Each row was made from one path, in order. Every step used is in the known rows, and no mark comes twice. Write each row's path.
Known rows
w/n/p/m: [ 20 -78  63 -24  18  15  18 -20  -4  19 -23 -24 -26  -7 -31  -6 -68  19
 -63  17  -9   2 -62 -10  41   3   4 -12   7 -14]
m/p: [ 17 -39  25 -11  25  -1  54  -5 -14 -14  -9  -8   6  -3 -19 -23 -25  15
  -6  21 -27  13 -25  12  63 -28  43  17   4 -52]
p/n/f: [ 25 -20  25  12   8  11  33  26 -33  -8 -10 -13  18 -20 -31 -11 -52  34
 -58  13 -35 -22 -42  25  46 -12  39  23  26 -66]
y/l/k/n: [ 49 -26  26 -34  35 -12  12  19 -40  -9  -9 -35  23  23 -18 -47 -14  49
  -9  17   1  28 -27 -52  47 -20   4  13  21 -27]
m/p/n/k: [ 11 -51  27  -4  19  15  33 -12  16 -30 -14  -2  12  -2  11  -8 -46  25
 -37  16 -31  -8 -50   1  60   8  37   7  10 -64]
n/p/m/h: [  6 -75  34 -26  24  10  55 -21  -3 -15 -18  -2 -23   4 -20 -22 -60  18
 -38  27   1 -18 -58   6  41  -5  24  -2   6 -34]
w/n/k/l: [  2 -45  33  -3  -4  11 -21 -21   0 -27  -4  11  -1   3 -12  -9 -48  32
 -33   0 -14  -5 -54 -26  34  -3  11   0  -1 -30]
h/m/p/n/f: [  7 -30  24   3  13  -1  71  16  -4  -8 -23   5  18 -18 -24 -11 -54  14
 -34  41 -28  -9 -39  33  86  -3  22   9  16 -77]
m/p/n: [ 22 -39  19 -12  28   6  54   7  -9 -13 -19  -7  16  -7 -12 -16 -41  20
 -34  22 -37   5 -33   2  62 -12  37   9   6 -71]
p/m/h: [ 23 -52  24 -20  28 -10  70  -1 -14 -20 -11   2 -10   3 -41 -34 -50   5
 -33  21   1 -22 -38  12  42 -22  31  14   4 -50]
t/m/p: [ 19 -53  36 -25  36   3  70  -7  -7 -19  -1 -14   1 -11 -20 -21 -29  18
  -3  29 -25  13 -30  46  70 -37  63  14   3 -53]
h/m: [  2 -37  39 -19  15 -16  61   1 -32   4  -4  -2  10   2 -48 -30 -40  13
   7  37  -3  20 -38  18  63 -23  19  18  18 -32]
y/l: [ 31 -35  28 -17  10   6  16   4 -47 -22   2 -32  22  12 -31 -34 -13  41
   3  19  -5  33 -13  -5  40 -46  40  26  25 -25]
h/m/p/n/w: [  8 -54  16 -25  13   5  76   0  -2  17 -22   0  13  -7 -14   1 -54  11
  -5  18 -32  -4 -44  14  73  32  29   5   9 -83]
h/m/p/n: [  6 -42  25 -19  24  -7  76   8  -4  -5 -23   3  18  -3 -22 -18 -47   7
 -13  44 -21  13 -34   8  82  -5  20   4  10 -64]
l/k/m/h: [ 35 -55  33 -35  49 -42  51  28 -12 -44 -16  -6  -6  11 -16 -45 -43  21
 -12  24  11 -15 -38 -14  39 -16  19  14   1 -38]
k/n/p/m: [ 16 -60  43 -32  29   8  37  -8 -12  30 -23 -25 -16  13 -17 -23 -56  27
 -57   7 -19  -8 -74 -18  44  22  -6 -15   5 -35]
f/n: [ 15 -20  43  -4  10  -6  28   4 -34   0  -5 -16  -6   5 -20 -18 -39  38
 -12  23 -31 -11 -46   5  35 -24  26  11  21 -28]
k/n: [ 25 -22  25 -15  25  -7  39  13 -34  23  -8 -25   7   8 -26 -33 -31  23
 -26   7 -23   0 -55 -12  41  -6  17  11   8 -54]
k/m: [ 25 -51  39 -27  29 -26  40  27 -27  -9  -8 -25  -1   7 -24 -34 -37  20
 -20  10 -13   1 -40   2  33 -18  24  17   1 -38]
y/l/k: [ 42 -36  34 -29  29  -9  12   7 -45 -34  -1 -26  24  14 -28 -39 -14  51
   2  23   4  38  -9 -28  46 -44  27  26  27 -10]
m/p/n/f: [ 25 -26  17  12  16  12  46  16 -10 -13 -19  -5  16 -22 -14  -8 -45  26
 -54  19 -43 -18 -34  25  68 -10  40  16  14 -81]
k/l/y: [  6  -5   5 -23   7   9   8   4 -50 -27  -2 -14  22  21 -32 -33 -28  45
  -4 -13  -7  26 -17 -10  33 -32  13  17   5 -38]
p/m: [ 23 -51  39 -25  26 -10  53   0 -26  -2  -7 -13  -1  -3 -45 -30 -47  17
 -37  11 -12   0 -36   7  46 -22  20  13   7 -35]
l/y: [ 25 -14  25 -15  19   6  26   6 -52  -6   0 -42  17   8 -37 -33 -30  36
  -8  -3  -1  27 -21  11  34 -36  31  29  19 -37]

Which path is each row?
[ 28 -64  50 -47  47  -7  31  -4 -10  18 -26 -21 -13  15 -13 -29 -56  36
 -54  10 -10  -3 -67 -43  51  24 -20 -14   9 -23] : l/k/n/p/m
[  6 -32  53   4   3   3   6 -15 -10 -13   1 -10  -8   9   2  -7 -46  45
 -16  17 -25 -26 -65   4  31  -4  27   8  25 -24] : f/n/k
[ 10 -71  51 -29  22  12  37 -19 -16   3 -13 -18 -12   3 -25 -17 -58  26
 -45  17 -14  -1 -53   3  44  -3  14  -1  12 -18] : n/p/m
[-22 -46  12 -17   7   3  36 -16  22 -42 -19  37  18  13   5 -12 -53  24
 -14  26 -20  -1 -48 -14  80  17   1  -9  -2 -62] : h/m/p/n/k/l
[ 22 -53  54   4   6   9  -2 -17  -2  -4  -3 -15  -5  -8 -17  -8 -49  23
 -37  11  -9  -3 -60  -5  37  -6  28   9  12 -27] : w/n/k
[ 34 -43  38 -37  33   9  -5   0 -29  -2 -17 -38  13  27  -1 -32 -23  60
 -16  17   1  32 -46 -54  44  -2   0  -2  26 -11] : y/l/k/n/p
[ 24 -55  28 -25  39  12  68   5  -3 -22 -13 -13  10 -16 -10 -13 -43  21
 -31  31 -34   6 -34  34  67 -20  60   8   8 -71] : t/m/p/n
[  8 -25  24  -7  -5  19 -32 -18 -15 -27  -6 -15   9  14 -11 -16 -45  43
 -26 -18   3  13 -43 -25  26  -9   4   4   2 -29] : w/n/k/l/y
[ 28 -56  25 -26  39 -15  52  30   1 -17 -24 -19   6   3   3 -24 -45  17
 -39  16 -32  -5 -38  -5  57  -1  23   1  -8 -70] : k/m/p/n
[ -3 -16  11 -14  -1  19 -13 -16 -27 -47   3  -8  19  26  -8 -25 -35  51
  -8 -20  -1  12 -35 -11  29 -14  13  15   7 -34] : n/k/l/y
[ 38 -65  30 -47  42   2  26  -5  -6 -18 -28 -22  -7  32   0 -40 -41  41
 -35  23  21   0 -53 -55  45   4  -8 -13  14 -23] : y/l/k/n/p/m/h
[ 13 -63  28 -30  32   8  55  -8   2  12 -26 -11 -24  16 -11 -28 -59  16
 -53  15  -4 -29 -77 -17  41  21   3 -15   0 -50] : k/n/p/m/h
[ 13 -47  33  -1  12  15  14  -5 -10 -21  -4  -7  16  -1  -7  -8 -52  32
 -43  13 -22 -12 -57  -3  39   5  35  14  23 -49] : p/n/k
[ 26 -63  17 -32  30  21  66  -3  -2   2 -10 -17   7 -18  -1   8 -47  24
 -23   3 -45 -11 -45  40  58  19  69  10   7 -90] : t/m/p/n/w
[ 52 -59  28 -44  50 -24  28  35  -6 -49 -27 -30  23  18  10 -35 -29  45
 -24  24  -6  24 -12 -42  62 -17  12   4   5 -45] : y/l/k/m/p/n
[ 37 -24  33 -27  41 -23  31  17 -33   7 -14 -19   9  11 -26 -38 -31  34
 -23  12 -14   6 -46 -38  48  -4   2   9  12 -38] : l/k/n
[  5 -59  47 -20  18   8  42 -18   0  -8 -22  -3 -35  12  -6 -12 -70  31
 -38  33 -10 -41 -73   0  34   2  13 -13  13 -25] : f/n/p/m/h
[ 15 -62  58  -9  11  20   2 -17 -15  18 -17 -26 -15  -8 -20  -4 -54  29
 -39  23 -16  15 -58  -5  38  -7  22  -1  14 -16] : w/n/p
[ 33 -28  45  17   1   5  14  13 -26   9  -6 -20  -3 -28 -42  -9 -48  22
 -51  13 -21 -13 -45  22  42 -23  32  21  19 -44] : w/n/f
[ 48 -57  34 -44  47 -30  27  23  -9 -50 -18 -30  13  21   2 -42 -16  40
   6  23   3  32  -8 -30  60 -34  15  11   1 -27] : y/l/k/m/p
[ 51 -12  25 -11  23  -6   5  30 -41  -9 -10 -34  25   8 -21 -37 -18  55
 -27  12  -5   5 -32 -28  49 -18   8  20  27 -39] : y/l/k/n/f
